Each row was made from one walk, in order. Every step used is in the known rows, and no mark comes twice. Write each row's walk.
Known rows:
nibot, pefur, vubu, poniba, bave: 5,109,157,245,-180,247,159,-230,18,-27,123,-335,28,-21,-134,32,-170,105,181,-205,205,255,156,29
tozime, poniba: 63,-15,88,-161,-90,24,55,-106,-9,41,33,-59,-48,-4,473,73,25,-59,36,-159,-133,-82,30,-2
nibot, pefur, rebom: -17,158,223,71,1,112,168,-2,200,59,-29,-263,154,217,-10,182,-36,222,85,66,471,-102,292,36
poniba, nibot, pefur: 128,67,-17,269,117,62,159,-21,4,-185,157,-194,-49,74,-31,113,45,94,-46,79,581,238,113,15
rebom, pefur, nibot: -62,-61,82,69,46,170,227,199,192,184,-3,89,-35,38,67,345,201,127,137,-25,-40,0,359,70
nibot, pefur: 33,1,141,176,38,-10,159,65,-35,-15,4,-244,-17,78,-23,24,54,136,64,73,386,-64,40,2
vubu, poniba: -67,236,22,88,-138,158,21,-63,-132,-69,72,32,-56,125,-101,-19,16,-57,-72,-124,-20,146,10,39
vubu, pefur, bave, poniba: -8,-57,-174,176,-301,61,156,155,-224,-119,-186,211,35,-63,-90,419,-263,4,57,-343,-260,245,217,-16
nibot, pefur, bave, poniba: 88,-42,107,311,-369,20,208,290,-278,-91,-192,-127,68,179,-36,449,-169,179,145,69,159,22,205,64
tozime, poniba, vubu, pefur, bave: 80,-189,-148,152,-178,97,167,-222,128,-5,225,69,17,-212,388,504,-376,94,163,-342,-189,79,150,-59
vubu, poniba, bave, pefur: 114,228,135,133,-148,487,168,-312,86,-8,-98,-143,32,233,-183,-273,-146,108,71,7,18,211,-10,104
vubu, pefur, rebom, poniba: -148,221,-216,78,118,154,173,21,239,119,-166,193,163,-26,-453,243,-21,86,6,-400,63,146,88,-13
bave, poniba: 32,62,43,-31,-234,-50,9,111,-216,-99,-171,20,36,124,-54,67,36,77,-64,-38,-183,232,66,-47
rebom, poniba, bave, pefur, nibot: 3,54,55,195,-57,537,182,-93,200,351,-261,-48,138,176,-403,42,-133,376,99,98,-91,157,123,143
nibot, pefur, bave, poniba, vubu: 120,-82,84,410,-400,-14,151,99,-185,-116,18,-219,79,163,-39,482,-327,475,115,177,161,183,194,19
bave, poniba, vubu, pefur, rebom: -33,172,-46,27,-201,100,102,-204,196,-109,-9,1,200,93,-91,267,-221,403,-77,-305,-131,440,311,-130
pefur, bave: 11,-114,-59,161,-159,68,9,147,-70,15,-8,110,19,24,55,355,-259,-7,150,79,-29,-100,103,70
bave, pefur, rebom, poniba: 45,121,27,22,36,292,141,105,246,127,-340,2,191,229,-399,26,-48,211,-96,135,159,-149,111,99
bave, poniba, vubu, pefur: -3,27,-134,127,-165,-6,115,-164,-62,-153,39,-8,37,-98,-135,106,-141,277,-106,-322,-244,491,63,-110
rebom, pefur, bave, poniba, vubu: 107,-91,-110,256,-337,-30,179,252,66,-87,-35,105,-3,63,-7,549,-153,324,135,166,-145,247,173,64
bave, poniba, nibot: 109,125,-110,38,-166,35,-11,-12,-170,-274,-24,57,19,102,-40,143,54,76,-200,-36,24,557,132,-49
nibot, pefur, rebom, poniba, vubu: -22,240,42,336,-8,90,138,-14,253,116,66,-252,175,165,-465,277,-92,563,34,155,433,80,103,15
vubu, pefur, rebom: -90,133,-35,-37,70,162,119,-123,276,24,-32,62,165,-10,-51,174,-105,38,16,-376,58,114,264,-66
pefur, rebom, poniba, nibot: -19,284,-236,132,74,204,-9,-1,207,8,-12,128,131,106,-394,310,30,152,-117,-38,251,356,118,3
nibot, pefur, rebom, poniba, bave: -35,364,54,270,-14,243,214,-112,336,286,-161,-229,212,226,-527,194,-113,414,233,25,415,191,65,83

Which walk is each row?
27,-54,-25,131,-398,23,13,224,-254,-67,-182,133,75,88,-3,405,-243,100,97,20,-211,114,153,27	pefur, bave, poniba
103,161,-107,77,114,346,121,1,284,-32,-208,71,179,181,-356,152,-14,169,-208,169,359,195,163,71	bave, pefur, rebom, poniba, nibot
21,-161,245,7,-31,391,139,32,62,114,-130,-43,50,160,89,28,-45,188,-54,132,-35,-159,376,56	bave, pefur, nibot
-38,110,5,68,-226,274,-2,-340,62,-22,112,-95,31,-71,-88,-6,-231,-45,116,-272,-191,337,90,7	pefur, vubu, poniba, bave
62,30,195,-138,-20,306,143,-53,287,50,-224,-92,203,250,28,-49,-105,153,-67,170,170,-182,269,20	bave, pefur, rebom
11,286,-126,190,-61,205,-43,-181,-117,-249,254,112,-91,95,-98,109,24,-100,-178,-117,162,454,87,15	vubu, poniba, nibot
46,-281,-72,-73,88,-104,175,236,205,-37,17,39,-53,-264,103,161,125,-135,73,-105,-62,-39,212,3	rebom, pefur, vubu
88,-159,-93,62,-42,289,112,-75,210,123,-267,-101,135,-111,-400,-166,-198,123,42,32,-128,101,-8,68	rebom, poniba, bave, pefur, vubu
50,-207,118,82,-9,-73,138,77,-1,-52,54,-287,11,-163,71,109,-17,10,55,-48,241,-153,208,-27	nibot, pefur, vubu
18,-155,-243,285,-93,76,112,-131,93,-63,202,119,32,-219,-36,419,-439,194,117,-184,-60,168,101,-7	poniba, vubu, pefur, bave
11,-29,-151,143,62,35,83,-234,160,-80,236,-9,5,-192,-86,58,-179,172,-32,-260,-44,272,-18,-69	poniba, vubu, pefur
-74,268,70,226,27,101,224,150,174,175,-145,-142,147,197,-416,264,58,274,50,53,458,-38,102,47	nibot, pefur, rebom, poniba
174,18,-84,-76,7,124,14,-209,53,-121,167,-1,-17,-17,464,187,51,-89,-99,-121,86,223,106,-19	tozime, poniba, nibot
-10,203,-162,188,-21,145,33,-106,109,202,-142,7,94,9,-495,-5,-74,201,142,-47,-52,318,-196,100	rebom, poniba, bave
-39,330,41,134,-199,288,34,-322,25,42,71,-67,15,131,-198,-86,-143,64,154,-155,-56,379,-59,52	vubu, poniba, bave
-39,-129,-195,188,-51,99,128,59,4,-38,-12,193,0,-198,-28,387,-297,-92,144,-293,-55,33,129,36	vubu, pefur, bave
209,-37,178,-156,-98,364,192,-394,214,133,-163,-185,85,157,384,-141,-166,90,143,-3,-62,6,15,72	tozime, poniba, bave, pefur
185,23,70,104,26,90,201,-148,18,-149,197,-241,-38,48,440,209,84,29,-13,-64,435,168,137,12	tozime, poniba, nibot, pefur
-114,338,-219,130,25,302,158,-242,407,256,-212,86,233,-21,-565,172,-187,199,186,-452,-8,435,24,39	vubu, pefur, rebom, poniba, bave
105,-379,75,-102,14,109,102,36,101,-102,-125,-99,58,-105,129,-119,-142,-65,-108,42,-54,-217,205,-5	bave, pefur, vubu
-19,39,152,214,-124,76,146,4,-127,-120,140,-225,-46,-49,-56,97,-19,-67,0,-179,211,15,199,-20	nibot, pefur, vubu, poniba
60,-80,-101,-2,-22,53,127,-352,156,-21,289,-62,-24,-217,368,124,-117,128,2,-397,-166,218,68,-83	tozime, poniba, vubu, pefur
-12,158,264,153,-247,700,166,-316,75,161,-64,-99,82,305,-104,-2,-167,257,83,-17,-72,227,294,146	vubu, poniba, bave, pefur, nibot
45,-132,117,-5,-127,271,91,-48,-50,-162,-48,-71,20,4,7,-136,-111,-152,-147,-85,-86,-78,220,10	bave, pefur, vubu, poniba
89,154,-182,412,123,59,158,121,-35,-69,55,-85,-12,9,-412,190,174,158,-105,89,550,333,-87,70	rebom, poniba, nibot, pefur
-50,107,-73,36,22,148,88,-331,382,-29,185,-14,160,-54,-78,222,-250,317,-18,-274,64,251,251,-85	poniba, vubu, pefur, rebom
17,83,-35,73,-124,200,193,-107,236,16,49,-43,-27,-106,-97,82,6,-68,182,-237,-121,345,134,48	rebom, pefur, vubu, poniba, bave
-24,-27,-26,34,-64,63,165,152,64,-112,114,67,-103,-128,-22,148,139,-221,30,-218,-100,102,183,54	rebom, pefur, vubu, poniba
105,286,118,146,-171,112,152,-20,28,-209,-73,-184,175,325,-63,341,13,303,-129,43,488,431,401,-45	bave, poniba, nibot, pefur, rebom
100,-60,-65,152,-303,-26,210,430,-114,-56,-243,169,-3,87,-26,500,-28,53,179,33,-160,92,190,108	rebom, pefur, bave, poniba
89,-90,-60,245,-443,-23,-16,49,-155,-93,29,40,89,80,-25,457,-362,376,34,125,-216,236,158,19	pefur, bave, poniba, vubu
-67,292,-363,152,192,253,115,-99,260,-47,14,236,144,-94,-478,301,-38,56,-147,-385,230,466,165,-1	vubu, pefur, rebom, poniba, nibot
51,8,-194,112,54,126,132,59,112,-320,243,114,-129,-115,-1,237,168,-241,-101,-202,93,386,260,29	rebom, pefur, vubu, poniba, nibot
